In the rows, 128 means zero.
Known rows, with every way that one mark hangs from another
K813[K225[K652[K499] K895[K368]]]: [123 200 115 144  94 171 184 116  72 156 112 109 152  20 185  71 101 175
 140 156 132 167 100 125 138]
K499[K652[K225 K368]]: [140 181 126 129 100 159 155  99  54 122  78  76 114 114 119 130 109 174
 138 167 103 174 117 131 136]
K225[K652 K895[K368]]: [109 169 117 141 123 148 156 133  82 181 115 101 154  63 161  94  81 173
 156 145 164 157 120 129 133]
K499[K652[K368[K683 K813]]]: [127 128 149 142 135 136 158  72  79  85  81 131 152 122 111 153  88 171
 152 199 134 147  95 130 136]
K499[K652]: [136 158 135 128  96 157 155  91 104 109  92 128 129 123 124 101 122 140
 129 149 113 129 115 131 141]
K225[K813 K895[K368[K683[K661]]]]: [118 134 144 151 138 165 162 124  78 118 115 131 138 112 125 109  79 180
 160  98 152 196 115 119 148]
K225[K652[K499] K813 K895[K368]]: [103 191 108 149  98 165 175 104  59 151 115  83 148  38 165  62  76 172
 168 104 141 185 131 130 122]
K895[K225]: [136 144 132 127 141 151 165 145 116 149 127 141 127  98 114 110 102 154
 128 160 127 133 101 140 144]
K225[K813 K895]: [123 131 123 148 132 168 156 134  79 117 119  99 121 102 124 112  81 181
 156  83 122 179 126 138 141]
K368[K652 K895[K225]]: [137 133 152 149 157 126 134 133 127 181 156 147 115  57 149 128 127 159
 144 168 134 145 100 146 129]
K652[K368]: [119 136 120 129 140 148 146 113 103 128 111 106 124 122 120 159  93 170
 139 164 144 147 121 162 142]
K813[K225[K652 K895]]: [147 166 125 140 116 188 190 149  93 148 114 107 149  75 167  87 106 162
 139 146 123 166 101 133 149]
K368[K683]: [133 126 140 117 137 151 168 107 110 110 112 138 147 128  96 123 113 148
 142 148 131 137 101 137 155]
K652[K225]: [137 155 129 117 131 157 151 124  75 128 110  98 126 114 104 120 110 160
 128 134 100 157 122 129 131]
K895[K368[K652]]: [ 98 134 142 140 143 114 106 116 117 162 123 115 135  73 161 122 112 171
 141 148 154 118 128 144 138]
K652[K225 K499]: [143 180 120 113 104 173 166  92  65 115 101  97 121  87 111  97 118 149
 130 135  83 160 122 128 127]
K225[K652[K368 K499]]: [132 184 112 122 106 175 184  82  90 139  98  87 145  87 147 107 100 139
 150 180 135 159 122 158 132]
K652[K499]: [132 161 123 121 108 165 164  83 104 109 110 125 128  95 121 101 117 137
 128 145 107 132 119 142 137]
K813[K225[K652[K368 K499] K895]]: [142 195 110 141  97 198 203 113  74 140  98  81 139  49 181 103  98 173
 150 175 123 191 102 148 147]
K652[K225 K368[K813 K895] K499]: [128 153 128 144 149 129 141  73  42 118 124 102 118  63 118 170  88 181
 144 189 104 191 107 139  89]
K652[K225 K368[K895] K499]: [132 177 120 131 121 150 155  80  49 136 119  92 104  68 123 156 110 172
 147 173 108 198 112 150 110]
K225[K652[K368 K499] K813]: [125 179 110 134 109 175 187  90  75 125 106  75 144  91 144 101  90 148
 163 135 127 181 127 160 126]
K225[K652[K368] K895]: [132 166 114 139 125 178 175 130  85 165  99  77 140  93 154 125  78 171
 165 162 154 182 124 151 141]
K661[K683]: [123 131 135 125 129 165 154 118 143 112 128 135 146 144 111 104 120 123
  98 128 144 156 119 137 152]
K225[K813]: [120 127 128 135 138 152 147 124  97 105 123 116 129 129 112 115  96 157
 140  97 119 153 122 146 135]
K225[K652[K499]]: [141 182 121 115 101 178 187  82 104 136 108 112 151  89 140  72 116 118
 140 156 115 137 123 140 127]
K813[K225[K895[K368]]]: [108 149 126 153 129 142 146 149  83 144 125 125 131  59 161 123  96 206
 127 142 143 157  94 129 150]

Rows
[130 141 145 163 149 111 143 100  84 137 121 152 118  77 130 159  86 183
 141 226 136 164  79 135 108]
K499[K652[K368[K813 K895[K225]]]]
[125 117 136 149 164 135 148 124  94  96 118 126 138 102 136 170  87 189
 126 188 128 150  88 150 134]
K652[K368[K813[K225]]]
[129 142 129 147 157 127 149 134  99 166 147 136 110  82 124 168  94 179
 140 193 155 173  92 161 128]
K652[K368[K895[K225]]]
[122 141 124 146 149 135 142 123  46 133 135  81 105 101 111 167  92 191
 157 127 118 217 113 154 111]
K652[K225[K813] K368[K895]]
[123 176 111 132 115 172 164  99  38 107 101  64 112  90 113 123  90 177
 149 118  93 202 128 144 123]
K652[K225[K813] K368 K499]
[139 163 134 153 122 131 154 108  90 153 122 137 107  81 132 142 106 175
 142 205 139 170  85 146 130]
K499[K652[K368[K895[K225]]]]
[150 190 117 136  91 202 203 114  86 136 107 107 148  52 173  67 116 151
 141 151 104 171 101 129 145]
K813[K225[K652[K499] K895]]
[100 164 135 154 128 130 135 121  97 159 133 119 128  27 163  80 106 176
 151 129 134 152 118 139 130]
K895[K225[K813] K368[K652[K499]]]
[107 153 133 146 164 115 149 142  92 175 134 140 170  62 142  97  69 166
 139 197 160 130  94 123 108]
K895[K225[K652] K368[K813]]
[129 141 140 138 140 157 131 133  78 130 114  73 122  95 134 107 118 167
 150  91  94 174 136 134 129]
K368[K652[K225[K813]]]
[114 137 146 143 158 125 170 122  91 126 122 147 191  74 150 109  92 170
 138 197 150 142  73 120 127]
K895[K368[K683 K813[K225[K652]]]]
[130 102 172 154 190 110 134 118 116 151 152 174 146  56 130 144 111 165
 156 197 141 147  80 130 121]
K368[K652 K683 K813 K895[K225]]
[129 165 125 141 131 139 164 100  90 156 140 137 108  51 128 146 102 167
 140 197 139 174  92 161 125]
K652[K368[K895[K225]] K499]
[125 125 150 160 164 127 135 142 114 163 161 134 115  62 147 119 117 168
 154 126 129 168 104 150 122]
K368[K652 K895[K225[K813]]]
[131 129 156 146 155 138 138 113  70 130 136 106 127  81 123 129 126 166
 169 109 109 203 108 132 123]
K368[K652[K225[K813]] K683 K895]
[126  95 155 143 174 112 147  91  98 106 143 171 150 105 100 161  96 157
 148 178 136 150  84 132 117]
K368[K683 K813 K895]
[102 116 156 159 169 106 108 126 113 133 130 137 149  54 178 135 108 192
 125 176 140 120  99 132 127]
K895[K368[K652 K813[K225]]]
[152 188 123 123  99 188 198 102 104 124 111 116 154  76 160  74 129 130
 122 164 100 144  96 140 140]
K813[K225[K652[K499]]]
[154 120 159 133 148 157 169  91 124 116 134 173 131 140 107 140 127 131
 134 161 134 163  92 135 136]
K368[K683[K661] K895]
[127 140 129 144 139 149 162  92  84  85 107 122 136  76 141 154  93 177
 122 194 111 155  92 149 129]
K652[K368[K813[K225]] K499]
[133 182 112 120 108 172 165  90  54 122  96  76 113  88 118 133 101 169
 140 161 103 179 124 144 132]
K652[K225 K368 K499]
[155 137 163 135 144 181 161 120  87 110 100 103 134 128 121 100 127 147
 153  96  97 194 126 118 141]
K368[K652[K225[K813]] K683[K661]]
[101 120 141 150 163 106 128 129  95 114 130 149 150  79 144 141  87 191
 114 175 137 123  87 128 123]
K895[K368[K813[K225]]]
[129 164 116 137 128 172 157 138  44 147  95  66 110  88 126 151  82 203
 156 141 121 202 128 137 140]
K652[K225[K895] K368]
[131 124 145 147 158 135 175 134  94 132 157 159 131  88  97 127 102 162
 156 134 134 182  76 138 132]
K368[K683 K895[K225[K813]]]
[127 148 125 147 137 176 172 136  25 116  99  64 122  96 106 142  68 209
 176 107 120 236 114 129 151]
K652[K225[K813 K895] K368[K683]]
